Every row comes from one small tree of marks. Brackets hold a mark, then the marks that hang from it, in the order of their numbers. Every link used is in the known rows. Which tree was each row made from?
In the rows, zero is written as 128.
Known rows:
{J292 J55 J65 {J273 J715} J488 {J834 J465}}: [109 151 112 136 111 116  87 188 141 166 176 109 136 102  75 162 113 112
 104 139 113 131  85 152  96  97 173 124 128 137 111  88 204 176 193 158]
{J423 {J586 {J292 J65}}}: [147 115  93 141 131 116 116 128 127 153 132 161 121 145 166 140  86  63
 125 160  89 131  92 145 157 109 134 144 105 116 113 237 121  74 110 111]
{J898 {J55 J292}}: [136  93 117 111 130 144 117 106 135 150  94 139 133 128 170 167 113 105
 129 186  99 124  73 137 162 132 140 146 154 118 153 217  93  43 100  89]
{J55 {J292 {J273 J715} J488 {J834 {J465 J497}}}}: [108 118 154 120  96  98  85 163 122 138 142 124 126 126 122 162  81 129
  98 161  84 115 101 121 136 103 177 139 154 142 139 110 172 148 136 148]
{J65 {J292 J55 {J273 J715} {J488 J422} J834}}: [ 93 118 127 155 102 100 110 157 126 167 160 134 111 117  93 139 131  90
 120 169 131 120  77 115 150 126 147 114 109 134 116  93 126 171 116 119]
{J898 {J55 {J292 J65}}}: [132 102  98 111 127 136 113 130 132 166  98 133 131 115 161 178 106  91
 125 177  85 136  78 152 151 137 153 126 141 117 149 200  98  40 117 106]
{J497 J465 J697}: [166 104 130 156 140 114 135 118 200 139  84 145  88 137 173 150 106  90
 123 179 108 133  99 155 177 133 137 137 153 143 130 198  91 114 176  90]
{J715 {J834 J292 J465}}: [144 138 136 146 128 146 149  97 138  98 116 150  82 143 129 145  78 179
 118 159 133 109 101 138 138 151 106 134 134 140 133 240 126 142  90  73]
{J586 {J292 J488} J422}: [165 125 135 147 118  95  89 104  96 162 137 123 115 155 148 152 108 100
 139 160 110 117 112  86 145 108 156 154 120 129  99 194 109  93  68 127]
{J898 {J55 {J292 J273 J834}}}: [106  93 129 134 125 150 111 125 127 165 108 124 147 147 166 174 151  94
 129 200 115 126  90  99 139 125 148 131 151 128 155 181 125  74 149  95]
{J488 {J292 J273}}: [114  79 131 160 113 141 113 115 157 151 129 154 108 168 143 125 102 112
 125 158 138 125  85  86 176 123 132 139 111 126 135 171 114  85 111  82]
{J422 {J586 {J292 J55 J65}}}: [146 132 133 138 154 161  92 132 134 164 155 104 125 144 126 132 123 104
 131 163 121 167  77 129 144 134 152 155  99 101 124 215 131 108  99 120]
{J273 {J292 J55 J834} J715}: [125 117 191 142 168 109 114 120 145 142 134 128 152 108 128 155 113 119
 122 177  87 113  85 172 137 116  93 147 176 149 143 141 174 142  93 120]
{J266 J208}: [140 104 154 152 143 140 104 114 152 132 113 185 129 134 157 139  81 133
 124 150 103 117  70 150 179 113 131 141 154 155 135 214 109  61  88  81]
{J715 J834}: [130 132 156 161 127 139 139 103 132 132 112 172 112 135 142 136 100 128
 141 175 138 126 102 148 167 155 119 153 133 153 161 225  98  96 108  73]
{J423 {J586 {J292 J55 J65 J488 {J834 J465}} J422}}: [155 141  85 137 111  90 100 145 104 166 174 119 125 149 130 174 118  69
 119 144 107 139 115 120 102  83 161 138 106 112  81 196 154 135 140 155]
{J715 {J834 {J292 J65 J273 J488} {J465 {J497 J697}}}}: [134 150 132 144 107 120 129 156 123 124 134 131  80 141 110 152  94 139
  90 125 128 119  99 148 138 149 133  90 119 163 130 152 134 186 149 106]
{J273 J292}: [153 107 163 143 157 129 111 112 147 132 109 157 119 122 161 152  83 146
 124 157  97 112  90 146 166 121  74 143 153 145 146 200 137  90  73  96]
{J586 J292 J422 J423}: [157 123 122 154 136 117 101  77 109 160 127 131 120 166 168 150 112  81
 149 172 124 113 123  37 162 120 168 165 132 123  89 240  95  86  57 135]
{J697 {J266 {J208 J280}} J497}: [148 124 117 144 135  99 118 110 140 159 101 149 115 159 138 151  52 141
 142 139 124 155  90 149 148  85 120 188 139 160 111 249 133  47 110  73]
{J422 {J586 {J292 J55 J65 J488 J834}}}: [143 148 133 138 149 132  81 156 105 182 166  95 133 143 105 134 144  90
 132 168 117 165  93 137 115 144 172 144  96 105 122 177 150 132 129 142]
{J292 J55 J65 J273 J488 {J834 J465}}: [126 146 100 137 105 137  82 194 133 168 172 116 124 129  87 166 120 118
 108 132 140 137  94 131  90 105 161 111 108 129 119 113 199 168 202 139]
{J697 {J266 {J208 J280}} {J497 {J465 {J834 J292}}}}: [148 119 113 143 125  86 137 108 198 139 103 105  78 155 142 159  70 145
 156 129 135 128 110 175 129 105 118 148 136 154 107 244 150  87 130 106]
{J834 {J292 J65 J273} J465}: [139 128 101 139 128 162 117 143 156 117 129 127  81 140 122 159  68 171
  99 135 113 112  86 107 128 109 120  95 112 132 102 189 171 142 134 106]
{J497 {J465 J834} J697}: [159 100 146 149 126 118 135 116 238 132  95 139  81 140 171 163 113 104
 134 163 134 116 117 167 183 136 139 122 161 142 139 201 105 132 187 115]
{J834 {J292 {J273 J715}} J465}: [128 121 132 138 135 152 127 110 166  99 129 129  95 131 122 143  70 180
  98 151 102  91  72 110 144  94 114 127 147 142  97 184 169 155 107 103]
{J697 {J266 J208}}: [143 111 150 163 137 113 102 106 161 159  98 184 110 139 146 142  42 145
 133 152 128 125 110 137 174 101 115 163 154 154 124 237 110  58  96  94]
{J898 {J55 {J292 J65 J273 J488 {J834 {J465 J497}}}}}: [106 116 114 100 102 129  94 179 110 170 128 118 137 121 138 188 118 101
 107 158  95 130  97 129 126 108 165 111 136 133 142 137 141 106 160 136]
{J697 {J266 J208} {J497 {J465 J834}}}: [124 105 133 154 121  88 121 124 208 149 106 143  76 147 150 159  52 129
 170 143 126 123 135 170 159  88 114 151 147 147 126 251 134  77 150 124]
{J292 {J834 J465}}: [140 121 151 134 139 149 119 129 149 124 112 167 116 149 141 162  78 157
 122 176 115 121 119 114 144 103 124 147 152 139 126 214 147 129 142  95]
{J898 {J55 {J292 J65 {J273 J715} {J488 J422} J834}}}: [ 77 126  98 125 102 109  97 164 112 188 137 115 145  93 119 177 139  66
 118 187  98 139  86 149 135 141 180 104 137 133 121 102 118  98 147 154]
{J497 {J465 {J834 {J292 J55}}} {J697 {J266 {J208 J280}}}}: [177 109 126 155 126  90 135  98 241 148 102  94  81 153 146 164 112 126
 123 128 173 129 101 184 137 138 138 131 163 150 110 196 132 139 158 106]
{J586 {J292 J55 J65 J273 J488} J422 J423}: [144 145  74 157 105 105  69 135  94 201 179  84 129 149 118 155 150  46
 138 132 147 126 102  53 112 123 200 133  92 114  83 148 142 120 110 175]
{J465 {J497 J697} {J834 {J292 J273 {J488 J422}}}}: [129 118 173 122 103 140 110 145 161 112 131 139  75 169 116 147 105 124
 107 124 149  84  99 144 196 136 115  60 132 164 116 127 120 195 127 126]
{J208 J266 J280}: [157 132 119 115 128 122 140 103 159 143 114 150 152 129 134 143 113 136
 132 145 155 135  30 166 142 120 123 197 133 156 131 232 136  63  90  56]
{J280 J208}: [144 117 172 123 157 154  96 133 164 130 112 180 115 130 171 128  72 166
 158 157 108 116  94 133 153 118 124 155 132 143 163 225 119 106  97  70]

Write each row's tree:
[113 126 114 155  93  99 126 135 146 149 162 125 101 103 103 141 111 134
 112 141 138 118  67 128 139 120 148 152 116 127 139 140 133 161 111 101] => {J65 {J292 J55 {J273 {J715 {J834 J465}}} J488}}
[112 155 156 114 109 119 128 127 122 100 153 142  98 104  78 134  73 147
 107 143 125 104  79 192 153 142 121 130 137 154 112 144 121 193  58 120] => {J273 {J715 {J834 {J292 J55 {J488 J422}} {J465 J497}}}}
[108 177 133 146 131 118 122 131 117 138 165 114 105  88  63 122 114 117
 120 162 118 144  68 205 144 180 150 115 109 138 111 150 112 163  86 139] => {J273 {J715 {J834 {J292 J55 J65 {J488 {J422 J586}}}}}}
[136 136 142 153 168 152 100 103 115 160 133 126 136 162 147 121 138  95
 144 197 120 143 114  67 157 149 168 173 125 112 114 252 116 110  97 132] => {J422 {J586 {J292 J834} J423}}
[146 151 122 128 141 138  79 158 120 169 172  93 126 138 103 145 127 122
 119 158 121 167 100 131 105 127 172 154 104  98 110 189 162 149 132 146] => {J422 {J586 {J292 J55 J65 J488 {J834 J465}}}}
[107 151 122 160 138 159 106  97 144 152 182  93 137 131 119 121 150 117
 127 169 162 147  82  77 142 137 175 205 128 108 110 221 139 157  97 144] => {J422 {J586 {J292 J55 {J273 {J715 {J834 J465}}}} J423}}
[140 121 158 144 158 123 103 156 134 160 134 127 135 122 130 171 114 110
 124 157 105 135 101 164 118 132  95 110 138 140 148 153 176 127 122 118] => {J273 {J292 J55 J65 J834}}
[114 117 126 147 121  98 132 121 204 140 129  83  67 150 108 150  77 122
 162 150 134 105 116 154 126  90 103 136 130 135 114 200 183 151 167 138] => {J697 J266 {J497 {J465 {J834 {J292 J55 {J273 J715}}}}}}
[115 122 192 114 115 132 109 136 153 107 139 131 101 138 110 134  86 140
 122 122 107  59  87 158 177 109 121  89 137 166 133 134 160 167 101 139] => {J465 J497 {J834 {J292 {J273 J715} J488}}}
[160 113 114 146 126 120 115  92 121 147 152 137 127 169 162 150 120  65
 134 161 118 125  88 103 150  82 128 161 116 115  99 239 119  97  92 111] => {J423 {J586 {J292 J55} J422}}
[122 128 135 168 116 126  98 140 121 173 150 104 118 168 153 189 122 114
 127 168 129 142 147  33 114  82 160 127 119 135  88 178 162 135 145 140] => {J586 {J292 J65 J273 {J834 J465}} J422}
[110 150 115 150 145 152  94 136 116 170 147 137 118 140 125 133 124  81
 139 190 137 164 122  89 166 165 169 137 103 115  88 213  94 127  91 154] => {J488 {J422 {J586 {J292 J65 J834} J423}}}
[168 108 127 167 135  89 131 109 208 164  72 145  75 143 163 152  71 101
 131 180 129 142 133 145 171 122 124 155 155 144 120 220  92 111 183 101] => {J497 J465 {J697 J266}}
[127 104 192 115 120 180 115 131 165 102 142 125  97 175 121 143 106 141
 130 120 151  72  82 131 169 111  94  84 125 149 147 163 168 172 107 107] => {J465 J497 {J834 {J292 J55 J273}}}
[153 128 104 140 109  96 126 149 209 135 116 116  52 123 125 164 107  97
 120 144 128 116 115 196 158 172 148  59 126 137 103 147 105 168 170 149] => {J497 {J465 {J834 {J292 J65 {J488 J422}}}} J697}
[123 149 169 102 120 150 103 161 143 117 146 137  78 129  91 139  79 143
 126 120 120 110 101 181 186 144 124  64  99 145 115 166 119 164  87 159] => {J465 J497 {J834 {J292 J65 {J488 {J422 J586}}}}}
[140 145  80 165 107  96  75 131  92 198 159 105 122 143 136 155 131  58
 139 143 127 122 120  42 130 122 200 130  97 127  79 166 125 101 105 176] => {J586 {J292 J65 J273 J488} J422 J423}
[ 91 121 133 110  92 119 114 132 119 148 133 122 141  97 137 166 117 117
 110 161 107 115  76 149 151 117 159 156 158 143 153 151 112 107 114 122] => {J898 {J55 {J292 {J273 {J715 {J834 {J465 J497}}}} J488}}}
[111 162 106 141 128 140  93 159 129 146 181  93 104 103  56 123 123 115
 106 142 118 138  47 164 133 146 150  86  89 129  85 108 151 173 114 154] => {J834 {J292 J55 J65 {J273 J715} {J488 {J422 J586}}}}
[128 149 162  94 119 158  97 165 145 119 166 120  83 133  75 138  93 133
 125 111 136 113  86 191 170 145 126  65  95 134 119 149 133 182  90 158] => {J465 J497 {J834 {J292 J55 J65 {J488 {J422 J586}}}}}
[ 92 140  96 135  81  91  78 185 133 163 160 118 112  98  98 177  84 115
  96 163 101 146 108 136 123 133 195 108 129 129 106  86 162 149 151 174] => {J55 {J292 J65 {J273 J715} {J488 J422} {J834 J465}}}
[114 106 113 128 112 127  98 140 109 175 120 116 147 136 147 169 156  88
 125 187 110 121  85 115 127 131 161 127 142 126 150 154 129  78 154 114] => {J898 {J55 {J292 J273 J488 J834}}}
[ 90 132 108 155 133 138 106 140 132 174 146 153 106 143 103 125 114  80
 134 182 138 174 121 100 181 177 176 116  91 110  95 183  74 114 107 148] => {J488 {J292 J65 J834} {J422 {J586 J423}}}
[109 146 137 159 105 117 107 133 128 156 170 121 139 107  87 125 138 101
 124 150 146 118  60 165 133 134 152 154 127 150 144 118 150 146 137 117] => {J292 J55 {J273 {J715 J834}} J488}
[172 102 137 141 134 125 138 110 229 117 109 103  68 156 147 158 127 107
 126 153 140 103  95 176 152 150 126  96 149 130 131 187 130 169 171 108] => {J497 {J465 {J834 {J292 J55}}} J697}
[116 131  93 148  95 120  75 165 111 182 161 125 110 133 122 143 110  81
 123 149 139 137  98 111 142 139 158 116  85 125  96 128 126 117 104 141] => {J586 {J292 J65 J273 {J488 J422}}}
[151 124 175 107 139 115  91 159 122 133 146 135 130 126 119 164  94 149
 108 133 108 109  99 163 121 103  86 137 151 143 143 139 180 170  98 126] => {J273 {J292 J55 J488 {J834 {J465 J497}}}}
[152 100 205 134 138 116 122 108 186 118  91 158  76 181 145 154  53 147
 116 126 132  88 122 155 199 117 100  95 171 172 130 209 117 145 103 104] => {J465 {J497 {J697 {J266 J208}}} {J834 J292}}
[139 110 187 142 140 115 113 134 158 139  95 183 108 167 151 166  51 149
 104 157 119 130 137 123 172  85 121 147 183 170 122 207 125 140 144  95] => {J292 {J834 {J465 {J497 {J697 {J266 J208}}}}}}
[ 87 122 103 134 104 130 127 131 148 161 128 114 136  90 145 184 119 114
 113 174 110 139  83 144 137 130 165 145 153 130 146 173 121  87 140 121] => {J898 {J55 {J292 J65 {J273 {J715 {J834 J465}}}}}}
[142 130 104 151 125 104 120 126 119 153 143 144 119 157 164 179  98  84
 124 167  95 139 135  93 130  75 146 138 120 123  82 239 136 110 133 136] => {J423 {J586 {J292 J65 {J834 J465}} J422}}
[147 115 132 148 119 100 125 127 223 131 135  81  83 126 119 149 144  96
 117 145 130  94  80 183 142 139 151  96 150 139 119 123 154 192 190 143] => {J497 {J465 {J834 {J292 J55 {J273 J715} J488}}} J697}
[ 87 104 124 147 112 123 110 154 167 164 164 118 125 138  98 152 105 105
 108 153 127 142  95 119 126 108 164 130 122 120 116 111 172 150 159 127] => {J488 {J292 J55 J65 {J273 J715} {J834 J465}}}
[150 144 123 138 143 130  82 142 116 170 148 115 117 128 124 126 109 110
 128 160  99 158  89 136 145 140 166 151  95 109 116 207 121  95 100 137] => {J422 {J586 {J292 J65 J488}}}
[117 163  87 148  88 141 115 155 125 133 174 116  81 122  74 150 111 144
 107 128 173 130  84 152 107 164 131  93  91 134 110 141 147 188 121 120] => {J715 {J834 {J292 J55 J65 J273 {J488 J422}} J465}}
[164 111 190 126 131 115 131 101 185 125  90 139  91 179 146 156  69 152
 111 113 148 106 106 161 187 119 116 116 168 179 122 201 121 135 104  91] => {J465 {J497 {J697 {J266 {J208 J280}}}} {J834 J292}}
